What can hang from each mark:
nadil: karomas nuli
nuli: nadil vigem
ligu: kekino vobe
befegi: ligu vigem
karomas: vigem
vigem: befegi karomas
vobe: ligu
zivin: kekino
kekino: ligu zivin

Known rows, with every way that one mark hangs from another:
nadil(karomas nuli): [  6.7  30.3  28.5  -9.7  33.0 -16.5  -9.8  10.5   8.7  21.2  27.0 -19.4
   1.2  -6.8 -13.9 -16.9  10.0  23.8  -9.9 -19.9   5.8 -23.8 -19.6]
befegi(ligu(kekino(zivin) vobe) vigem(karomas)): [ 40.6  52.2   8.7 -29.0  25.3 -70.0 -22.3 -27.0  35.6  44.7  25.7 -21.9
  22.7  15.6 -14.5 -63.8  23.4   4.1 -35.9  -3.9 -50.7  49.4  26.6]
vigem(befegi): [ -5.9  15.1  14.0   1.6   1.4  -3.9   2.3  -5.1   4.7 -21.4 -11.1  10.8
  15.5   4.9  -0.9  -5.4   8.5 -22.9 -11.5 -15.2 -24.8   8.4 -12.8]
vigem(befegi(ligu(kekino(zivin))) karomas): [ 15.8  62.6  13.3  -0.4   8.6 -48.2  12.5  -7.1  15.2   9.5   1.2   7.1
  25.8  13.4 -17.0 -53.2   5.0 -29.5 -31.1 -19.3 -57.4  64.6  -7.7]
karomas(vigem(befegi(ligu(kekino(zivin) vobe)))): [ 32.6  59.3  -4.7 -10.2  34.2 -47.5 -17.8 -22.2  12.1   9.8  11.9 -30.4
  25.5   8.1 -27.2 -61.1  33.5  -5.5 -41.5 -14.9 -51.6  42.1  17.2]
nadil(karomas nuli(vigem(befegi(ligu(kekino vobe))))): [ 29.0  68.7  30.6 -18.3  67.1 -44.3 -24.4 -24.3  19.9  25.9  30.3 -50.6
  18.1   6.5 -35.4 -51.8  49.4   7.2 -37.9 -30.7 -46.2   2.5 -27.9]
vigem(befegi(ligu(vobe)) karomas): [ -6.4  38.6  24.7 -26.3  16.2 -24.8   3.6 -17.3  22.0   7.5  -8.5 -17.1
  23.0   4.1  13.6 -28.9  28.5 -36.0 -28.3   1.2 -52.0  41.7 -31.0]
zivin(kekino(ligu)): [  1.2  27.5  -6.0   7.1  15.4 -24.7   3.8 -14.9  14.4  22.3  -6.0  13.0
  11.5  -4.0 -27.0 -11.5  -4.5  23.5 -11.5 -27.2 -15.3  17.2  11.5]
karomas(vigem(befegi(ligu(kekino vobe)))): [ 24.6  48.8  -4.9 -13.1  33.4 -37.7 -16.1 -25.9  16.2  13.1  11.2 -37.8
  24.4   7.1 -27.6 -36.4  42.8 -18.4 -36.7 -13.5 -54.6  40.0  -1.1]
befegi(ligu): [ 10.5   8.2 -18.7 -12.2   1.4 -16.9   4.1   0.4   3.8  18.8  -0.1 -25.9
  -3.6 -16.7   2.7 -11.6  12.3  13.0   0.0 -12.6  -8.5  28.7 -17.6]
karomas(vigem(befegi(ligu))): [ 23.0  31.7  -0.8 -11.7  20.0 -24.1  -5.7  -7.8  14.4 -11.0  12.0 -34.1
   9.0 -10.7 -16.8 -22.5  22.4  -7.1 -27.1 -23.8 -48.6  29.8 -15.9]
nuli(vigem): [ 19.1   4.1   9.3  -0.5  18.5   2.4 -10.8 -15.0   2.4 -17.8  14.8 -20.1
  -9.4   4.1 -13.6  -8.8   4.1   6.1  -9.7  -1.6 -23.3 -11.8   0.7]
nuli(nadil(karomas) vigem): [ 18.9  19.0  19.2   4.7  39.6 -14.1  -4.8   6.6  17.5 -34.5  55.3 -27.2
 -14.5 -17.8  -8.5 -33.2  12.9 -28.5  -8.4  12.3 -38.1 -15.0 -14.9]
nadil(karomas): [ 10.5   9.7  10.4   2.5  27.7 -14.9  -7.0   7.9   9.1   7.8  15.1  -7.0
   0.3 -15.0  -3.8  -7.8   5.6   7.2 -14.9  -1.5  -6.3  -4.7 -13.9]
nadil(karomas nuli(vigem)): [ 23.6  33.4  36.6  -9.6  50.5 -14.7 -18.6  -2.5  11.7   5.2  39.7 -36.9
  -7.4  -3.4 -25.3 -25.5  13.5  27.8 -18.4 -19.8 -14.7 -35.1 -19.5]
kekino(ligu): [-19.4  14.7  -2.0 -12.3   7.0  -8.4  14.9  -5.0   9.7   2.6 -12.4  -8.9
   7.7 -12.2  -4.1   2.4   2.1  35.1  -0.2  -1.4  -5.7  17.0  -4.0]
nadil(karomas(vigem(befegi)) nuli): [ 20.6  52.5  40.9 -10.6  49.8 -25.1 -17.5   2.0  19.3  -4.8  37.9 -31.7
  12.3  -4.8 -31.1 -29.8  21.2   8.4 -33.9 -32.2 -31.8 -17.4 -21.2]
vobe(ligu(kekino(zivin))): [  5.0  48.4  -7.1  14.5  -2.0 -42.3  -6.5 -10.3   4.7  16.2 -12.4   0.3
   9.9   1.3 -25.5 -32.3 -12.9   7.2  -3.9   1.7   6.5  30.7  10.1]
vigem(befegi(ligu) karomas): [ -0.2  35.7  21.0 -12.8   4.1 -24.1  14.3  -4.3  20.5  -3.5  -3.8  -6.2
  15.2  -2.0   4.9 -22.2   9.8 -33.5 -21.0 -12.8 -52.3  45.7 -37.1]
kekino(ligu zivin): [ -8.8  28.5  -1.0 -10.0   7.1 -22.7  13.4   0.3   4.4  -0.3 -11.5   2.3
  12.1 -12.9  -3.5 -30.9 -11.5  53.6  -6.8  -2.9  -3.1  20.9  19.6]

Rows:
[ 26.8  51.0  33.8 -18.1  52.7 -29.3 -13.4  -6.4  17.3   2.2  31.1 -47.8
   2.7 -11.5 -24.5 -37.3  28.9  20.2 -26.9 -40.6 -40.5  -7.3 -41.4] => nadil(karomas nuli(vigem(befegi(ligu))))
[ 21.4  53.4  37.9 -29.4  63.8 -30.5 -24.2 -18.1  18.8  11.5  26.3 -57.2
  10.0  -7.8 -14.6 -43.2  46.8  16.6 -32.2 -27.4 -40.5 -11.9 -38.3] => nadil(karomas nuli(vigem(befegi(ligu(vobe)))))
[  8.6  36.0  37.3 -11.9  23.8  -2.2 -11.1 -15.1   6.0 -20.0  15.4 -21.3
   5.4  15.0 -22.2 -22.0  14.3   2.2 -12.3 -31.3 -28.3 -22.8 -15.1] => nadil(nuli(vigem(befegi)))
[ -4.4  30.1  -1.5  -5.6  27.8 -25.3  -7.0 -28.1  16.1  33.8 -11.5   1.9
  19.5   2.2 -18.1 -19.0  12.6  20.0 -18.5 -10.2 -15.3  12.8  17.3] => zivin(kekino(ligu(vobe)))
[ 12.1  35.2  -4.2   0.7  20.0 -30.8 -14.7 -18.2  -5.0  28.7  -0.3   4.3
  23.1  25.6 -13.9 -47.5  15.1  -0.1 -19.5  12.9  -5.3  16.2  42.9] => ligu(kekino(zivin) vobe)
[ 13.2  32.6  33.0   6.6  41.9 -15.9  -2.1   1.6  21.6 -53.1  44.8 -16.9
  -0.3 -13.3  -8.7 -37.5  20.5 -49.5 -19.1  -1.9 -62.1  -6.8 -25.3] => nuli(nadil(karomas) vigem(befegi))
[ 42.4  76.7  28.5  -6.3  56.4 -53.5 -15.9  -8.3  13.1  12.4  34.0 -33.6
  13.0   2.2 -44.8 -69.1  22.8  23.8 -35.9 -45.9 -44.0   9.7 -14.5] => nadil(karomas nuli(vigem(befegi(ligu(kekino(zivin))))))
[ 21.0  40.4 -22.3 -12.2  18.3 -46.3  -9.8 -16.6  -0.1  45.6  -0.9 -22.3
  16.7   5.3 -10.4 -55.8  26.3  12.7 -17.6  -1.4 -12.4  42.7  20.1] => befegi(ligu(kekino(zivin) vobe))
[ 23.1  67.6  22.7   1.7  22.8 -43.8  11.1  -6.4  22.9 -33.5  43.0 -12.8
   9.1   8.7 -20.2 -77.8  10.9 -59.9 -22.9  -3.8 -84.3  48.0  -7.5] => nuli(nadil vigem(befegi(ligu(kekino(zivin))) karomas))
[  5.7  40.4  -7.8 -10.5  18.9 -33.5  -5.5 -24.9   9.7  22.9 -12.0 -16.6
  29.2   9.6 -11.3 -29.7  42.9 -24.9 -21.8 -15.1 -39.0  44.8 -11.8] => vigem(befegi(ligu(kekino vobe)))
[  5.5  46.9  56.9 -14.8  25.4  -5.5  -5.1 -15.1  16.4 -20.3  22.7 -17.0
   7.7  22.8 -20.2 -28.0   6.7 -15.4 -20.6 -21.1 -44.0 -12.4 -22.0] => nadil(nuli(vigem(befegi karomas)))
[ 33.4  66.1  26.9  -7.1  56.3 -42.9 -14.2 -13.1  18.0  16.1  33.9 -41.5
  10.4   1.1 -45.2 -43.8  32.8  10.4 -31.2 -44.8 -46.9   6.6 -32.8] => nadil(karomas nuli(vigem(befegi(ligu(kekino)))))
[ 12.8  52.8  42.5 -24.3  24.9 -19.2  -3.4 -14.1  19.0  -6.5  22.3 -35.3
   5.1  10.9 -19.1 -35.2  15.3  -5.8 -20.8 -30.3 -50.9   7.6 -36.0] => nadil(nuli(vigem(befegi(ligu) karomas)))
[ 30.2  19.4  13.8 -29.9   7.2 -41.3  -9.2  -9.2  38.9  19.2  25.3 -25.9
   1.1  -6.8  -1.6 -20.0   9.5   5.1 -17.9 -13.9 -45.7  34.5 -11.9] => befegi(ligu vigem(karomas))
[  5.3  23.1  32.1  -1.7  15.7  -3.7   8.4   0.3  19.7 -41.9  48.6 -15.3
 -13.0   4.0  -3.1 -32.5  -1.0 -54.7  -3.9  24.9 -49.8   1.4  -9.1] => nuli(nadil vigem(karomas))
[  8.6  35.9  45.4 -17.6  23.8  -4.3  -6.5 -11.3  11.3  -3.2  31.7 -25.7
  -4.7  18.9 -20.1 -22.8  -0.5   3.1 -12.6  -8.1 -23.9 -18.9 -11.5] => nadil(nuli(vigem(karomas)))
[  1.8  53.5  16.7 -13.5  19.6 -39.9   2.7 -23.6  22.1  22.7  -4.5 -10.4
  31.0  19.1  -8.3 -36.8  31.7 -47.6 -31.9  -2.0 -58.3  57.1 -21.2] => vigem(befegi(ligu(kekino vobe)) karomas)
[ 24.9  40.4  29.6 -11.8  48.3 -22.8 -19.7   6.8  15.8  13.3  46.4 -40.4
  -0.2  -8.1 -30.0 -25.6  13.7  26.3 -25.0 -18.9 -10.8 -24.8 -11.8] => nadil(karomas(vigem) nuli)
[ 14.4  69.9  38.2 -24.1  39.1 -33.6 -11.9 -31.5  19.0  17.6  20.4 -39.3
  19.5  29.3 -29.8 -48.9  34.7 -18.0 -30.8 -19.3 -55.0  18.2 -20.4] => nadil(nuli(vigem(befegi(ligu(kekino vobe)) karomas)))
[ 29.0  53.2  10.5   6.1  46.6 -43.4   0.8  -3.5  24.3 -23.9  48.1 -32.7
   4.3 -13.6 -26.6 -54.0  35.5 -46.9 -22.0 -15.9 -74.5  30.2 -30.0] => nuli(nadil(karomas) vigem(befegi(ligu(kekino))))
[ 18.8  45.4  48.1  -7.1  52.0 -17.7 -16.7  -6.4  15.7 -11.4  30.6 -27.9
   5.1   1.4 -26.3 -28.6  20.3   9.5 -28.2 -31.8 -34.8 -28.5 -28.8] => nadil(karomas nuli(vigem(befegi)))
[ 39.1  38.3   3.0 -17.6  12.5 -57.5  -8.6 -17.2  38.8  36.3  29.9 -18.0
  10.5  10.4 -26.8 -28.1  13.8  -6.4 -24.5 -19.8 -53.1  52.0   0.3] => befegi(ligu(kekino) vigem(karomas))
[ 30.0  46.7  -8.2  -1.9  23.0 -37.1  -5.9 -15.1  14.9   3.4  15.7 -28.1
  16.6   2.3 -36.9 -29.9  26.4 -15.8 -30.7 -28.5 -53.7  44.7  -5.9] => karomas(vigem(befegi(ligu(kekino))))
